In the rows, zero is written as 128.
Known rows, with every step that occurs:
W, M, T, Y, Q, H: [130 164 150 216  58 174  79 115 148 158 132 139 132  76 155  59 145 160
 174 117  90 109 125 152 151 105 117 142 207 177 131  60  79]
C, G, Y, Q: [163 150 126 168 154 138 170 148  88 159 153 151 203 109 179 105 129 168
 120 122 171 122 138 120 118 178 151 108 214 161 120  86  93]
B, T, Q: [126 110 114 139 104 106 137  86 143 124 126 118 169 144  95 154 114 180
 117  55 147 135 105 194 132 102  96  94 116 126 114 155 120]
Y, Q, H: [180 141 131 174 103 149 113 158 143 151 124 138 130 124 153  82 137 162
 139 150 138 121  85 148 141 161 147 117 135 136 111 107  94]
C, G, Y, A, H: [118  95  91 160 125 168 174 100 104 124  83 135 170 155 217 135 161 171
 119  60 198 143 160 153 132 141 128  89 171 147  86  91 127]
M, T, W: [110 132 129 179 121 127 116  93 140 139 154 122 139 100 162 100 157 186
  94 125  83 112 167 163 138 118 107 129 162 132 150 129 172]
A, W, M: [128 139 130 159 150 115 120 137 152 109 127 121 135 121 101 109 116 122
 140  86  81 102  85 115 105 105 142 158 143 129 144 112 169]
C, G: [131 124 120 131 110 133 166 119 107 137 138 131 163 130 143 129 146 161
  99 103 142 126 140 128 125 138 125 129 151 144 119  97 139]
A, G, Y, T, M: [137 117 129 181 232 101 195 172 119 157 170 128 203  78 170  66 104 139
 126 185 119 119 164 176  74 156 193 113 228 142 116  93  93]
G, Y, Q: [160 152 137 161 174 131 130 156 112 147 147 145 164 108 163 106 109 134
 147 148 151 122 123 120 119 167 152 105 196 146 125 116  83]
G, Y: [143 128 123 144 173 128 144 131 103 134 125 116 172 111 148 116 123 142
 122 117 154 131 135 132 123 151 135 117 166 130 130 128  96]
L, Y, T, Q: [161 144 131 138 131 135 157 136 143 140 156 128 121 169 154 135 117 121
  95 151 130 131 125 156 137 142  92 106 132 166 148 119 126]
M, T, Y: [ 96 136 141 139  68 159 116  90 117 144 146 132 126 111 141 144 121 123
 136 110 119 126 169 138 151  91 104 147 178 162 156 109 115]
T, Y, A: [110 112 127 102  79 158 138 112 129  99  98 130 117 143 149 166 114  99
 178  66 140 138 151 135 168  99 120  95 137 148 115 119 108]
Q, H: [164 116 116 159 100 144 129 131 137 136  99 109 140 120 138  90 151 168
 115 120 141 130  98 157 144 146 124 128 109 118 116 114 107]
A, G, W: [113 114 109 129 151 121 143 144 113 156 153  96 134 148 116 137 107 104
 105 118  87 130 151 141  96 139 181 150 160 132 114 146 145]
W, M, T, Y, Q: [ 94 173 163 186  83 156  80 111 140 151 160 159 119  85 146 100 123 123
 185 126  73 106 156 125 136  88 122 146 225 184 146  76 101]
L, Y: [116 148 142 124 128 151 151 132 123 123 124 116  87 162 144 132 126 100
  94 142 129 123 127 122 137 140 107 124 140 141 142 126 125]
B, T, Y, A: [101 105 127 109  66 147 154  91 143  86 106 136 129 160 121 174  94 114
 182  30 150 132 131 167 173  82 108  72 156 145 104 146 105]
G, W: [121 103 121 115 121 119 109 124 155 129 152 112 119 143 116 143 105  83
 125 114 110 124 133 109 114 129 150 158 130 128 136 134 146]
C, G, Y: [144 126 111 149 153 135 183 120  81 144 132 119 211 108 163 116 144 175
  93  94 170 128 149 133 121 163 130 119 187 148 120  97 108]
G, C: [133 106 127 140 120 137 168 118 108 118 123 121 151 116 143 127 148 159
 105 123 125 106 118 133 130 129 130  92 115 142 125 135  94]
A, H: [105 117 128 152 115 153 112 105 152 138 104 140  91 158 159 125 145 129
 126 136 151 137 130 135 122 112 124 128 120 129 116 132 142]
W, M, T: [ 84 143 130 182 116 136  91 101 134 133 142 128 136  84 135  92 149 152
 141 118  75 111 158 146 113  94 109 156 178 148 137  84 135]
Y, T, B, M: [179 101 132 166 156 108 159 152 183 133 171 150 170  84 171 104  91  93
 120 171 143 121 119 149  99  93 150 130 168 138 117 117 127]
C, G, W, M, T, Q: [ 94 107  96 178  80 122 105  64 138 148 169 101 186 103 130 121 151 175
  93  46  81 117 170 162 100 101 103 178 168 164 132  58 159]
B, M: [ 95 108 151 142 153  98 147 131 154 131 140 125 152  94 122 100 104 104
 124 121 134 119 127 133 110 102 155 141 148 123 107 121 118]
W, M, T, Q, H: [136 124 102 220  78 143  84  82 143 145 108  91 176  81 139  71 175 226
 114  74  96 127 121 207 133 105  80 147 126 140 121  70 117]
G, W, M, T: [ 77 120 121 167 114 125  70  96 161 131 166 110 127 103 120 109 126 107
 137 106  54 106 164 131 100  95 130 187 179 149 144  89 149]
Y, T, W, M: [145 147 153 190 174 105 120 141 188 130 160 147 140  93 156  60 149 164
 142 153  47 104 141 143 118 123 120 107 177 151 133 115 170]
B, T, Y: [105 125 149 118  81 137 148  92 144 119 125 134 133 143  98 156  97 122
 155  69 140 127 123 152 157  88 105 103 166 143 128 158 103]
M, T: [103 130 123 151 104 142 113 106 117 141 152 127 133 111 145 128 135 144
 116 133 114 122 156 146 129 114 120 154 156 141 147 109 136]

Rows:
[111 112  87 179  96 132 105  93 142  97 118 113 163 120 133 141 127 165
 141  12  84 115 119 184 122  74 105 140 130 149 133  83 176] -> Y, A, W, M, T, Q
[ 87 146 154 173  78 148  59 106 169 146 185 143 110 101 133 114 100  76
 185 119  57 100 164 108 121  87 139 173 226 184 153  81 115] -> G, W, M, T, Y, Q
[124  97 101 145 139 150 204 142  64 124  97 107 163 137 168 136 149 172
 115  84 108 118 141 181 128 132 165  53 137 147  76 135  96] -> Y, A, G, C
[168 148 123 164 213 132 187 179  85 177 164 128 200 117 168 100 111 148
 114 166 122 134 154 166 101 171 178 104 221 160 119 134 101] -> A, G, Y, T
[136 104  87 190  79 144 111  83 146 134 170 109 167  83 171 119 147 144
  91  86  89 109 168 148  92  86 114 182 194 155 134  63 165] -> C, G, W, M, T, B
[114 122  98 189 146 140 129 119 116  99 118 115 182  98 165 114 118 141
 149  37 107 101 132 154 115 108 136 137 200 148 144  84 148] -> G, Y, A, W, M, T
[211 121 111 151 127 138 137 151 161 131 162 153 144 116 175 128 116 114
 122 175 136 130 122 147 117 119 127 119 146 147 141 124 136] -> Y, T, B
[147  94 126 161 142 111 147 130 158 121 133 121 160  79 156 111 108 110
 106 124 154 126 116 150 102  82 139 134 142 111 106 124 124] -> T, B, M
[157 151 148 208 220 106 135 143 162 136 151 135 185  78 173  48 146 179
 138 142  78 107 151 145 115 144 122  93 213 152 138 112 141] -> G, Y, T, W, M
[121 122 140 158 133 104 152  99 165 115 137 127 145 136 119 114 129 181
 108  85 109 115 120 175 140 115 107  83 154 113 119 176 164] -> B, T, W
[115 120 100 132 143 144 167 152  84 134 106 113 139 147 153 139 131 140
 135  91 114 140 152 177 129 132 163  89 151 133  85 128 129] -> Y, A, G
[109 114 117 131  56 164 142 102 127 102 128 127 127 145 145 178  95  97
 155  42 121 115 135 143 156  82 132 143 163 164 156 110 156] -> M, T, Y, A, W
[160 130  98 201 109 141 107 110 151 111 142 119 149  87 146 117 123 141
 109  90  91  99 105 154  99  70 117 177 165 134 162  96 181] -> A, W, M, T, B
[ 69 123 133 159  57 149 114  69 135 145 170 112 150  98 134 124 133 117
 130  61  75 109 188 122 123  88 116 187 220 184 144  60 140] -> C, G, W, M, T, Y
[171 148 129 189 234 117 194 172 108 173 170 121 203 104 184  72 133 190
  93 160  92 126 166 179 111 174 169  79 225 150 123 153 139] -> A, G, Y, T, W
[129 105 143 152 159  91 146 147 184 118 172 157 137  92 149  85 107 104
 153 191 117 109 140 140  96 124 161 134 161 136 135  77 123] -> Y, T, M
[128 128 116 115 119 152 177 144 130  79 106 114  88 195 151 166  99  79
 110  70 136 115  94 128 141 128 130 117 120 139 140 124 167] -> L, Y, A, W
[ 84  92 137 148 132  86 153 101 180  94 138 135 144 108 106 102 104 131
 145 110 137 111 119 171 104  98 134 117 155 108 113 112 117] -> B, T, M
[141 133 100 199 103 149  92  97 140 124 136 122 143  72 166 103 149 155
 119 120  97 117 149 163 107  73  94 153 170 138 136  84 140] -> W, M, T, B
[ 77 147 149 169  84 152  92  84 130 133 137 128 125  82 130 109 137 128
 160  96  79 115 171 136 139  73  96 157 196 167 149  82 115] -> W, M, T, Y
[ 76 103 103 128  77 165 139 106 104 142 150  98 131 145 153 170 100  88
 143  63  83 134 199 171 138  95 161 138 198 167 117 120 133] -> M, T, Y, A, G, W
[162 119  95 170  92 153 113 101 126 132 145 125 144  96 176 134 136 145
  95 137 135 128 146 166 121  94 100 150 151 131 149 113 141] -> M, T, B
[ 96 147 143 170  86 148 109  98 142 125 145 123 131 102 113 124 110 115
 151  72  70  99 127 126 130  69 121 181 193 166 174  95 155] -> A, W, M, T, Y
[ 84 130 112 141  82 177 158 110  80 145 127 115 139 128 164 154 122 136
 145  73 105 137 193 186 150  94 140 113 202 165 110 112 116] -> M, T, Y, A, G
[142 105 103 121 116 132 152 142 137  89 110 128 130 160 134 161 101 107
 143  60 133 117  94 133 134 117 156 122 110 129 129 128 171] -> Y, A, W
[ 78 115 154 193 145 100 141  99 163 142 169 123 161  71 160  74 134 161
  91 119  88 104 161 165 120  92 132 140 183 126 128 125 162] -> B, M, T, W
[ 72 130 130 157  67 163  97  87 133 109 113 131 123  99 157 131 136 124
 188  58  89 120 178 152 156  66  98 125 190 170 125  74 119] -> W, M, T, Y, A
[ 60 135 132 169 106 148 108 105 119 165 166  92 134 103 120 120 114 103
 138  89  37 115 190 154 108  82 150 175 232 174 135 106 132] -> A, G, W, M, T, Y
[130 108 121 107  82 151 154 126 138  86 106 126 123 161 131 179  87  83
 167  37 136 123 108 125 157  93 143 119 128 148 139 131 149] -> T, Y, A, W
[ 76 130 109 141 154 147 149 147 120 113 115  81  89 166 149 123 119  74
 123  79  57 120 156 154 108 121 151 117 181 150  92 103 144] -> L, Y, A, G, W, M
[131 158 160 132 100 149 117 139 135 142 149 159 111 126 135 137 101  99
 175 138 129 125 130 105 150 124 136 114 177 167 134 121  93] -> T, Y, Q
[221 133  95 180 201 146 185 176  94 172 159 123 207 101 198 107 111 151
  94 168 143 139 147 183  93 149 164  98 214 151 120 137 108] -> A, G, Y, T, B
[ 83 103 123 127  62 178 119  90 152 106  78 143  80 172 176 164 132 102
 176  75 164 149 150 141 162  86 113  96 129 150 100 120 128] -> T, Y, A, H
[107  95  90 118 136 133 150 145 114 126 128  96 131 162 141 155 106  95
 134  77  94 137 155 162 113 132 184 120 152 133  90 138 142] -> Y, A, G, W
[132 109  95 186  98 140  67  92 168 125 158 108 134  87 155 120 126 109
 117 109  80 110 153 148  93  74 113 180 172 138 139  93 159] -> G, W, M, T, B
[ 87 109  98 150 155 126 124 141 127 118 119  93 131 134 130 119 120 104
 156  66  57 124 156 159  99 110 173 124 170 142  80 108 147] -> Y, A, G, W, M
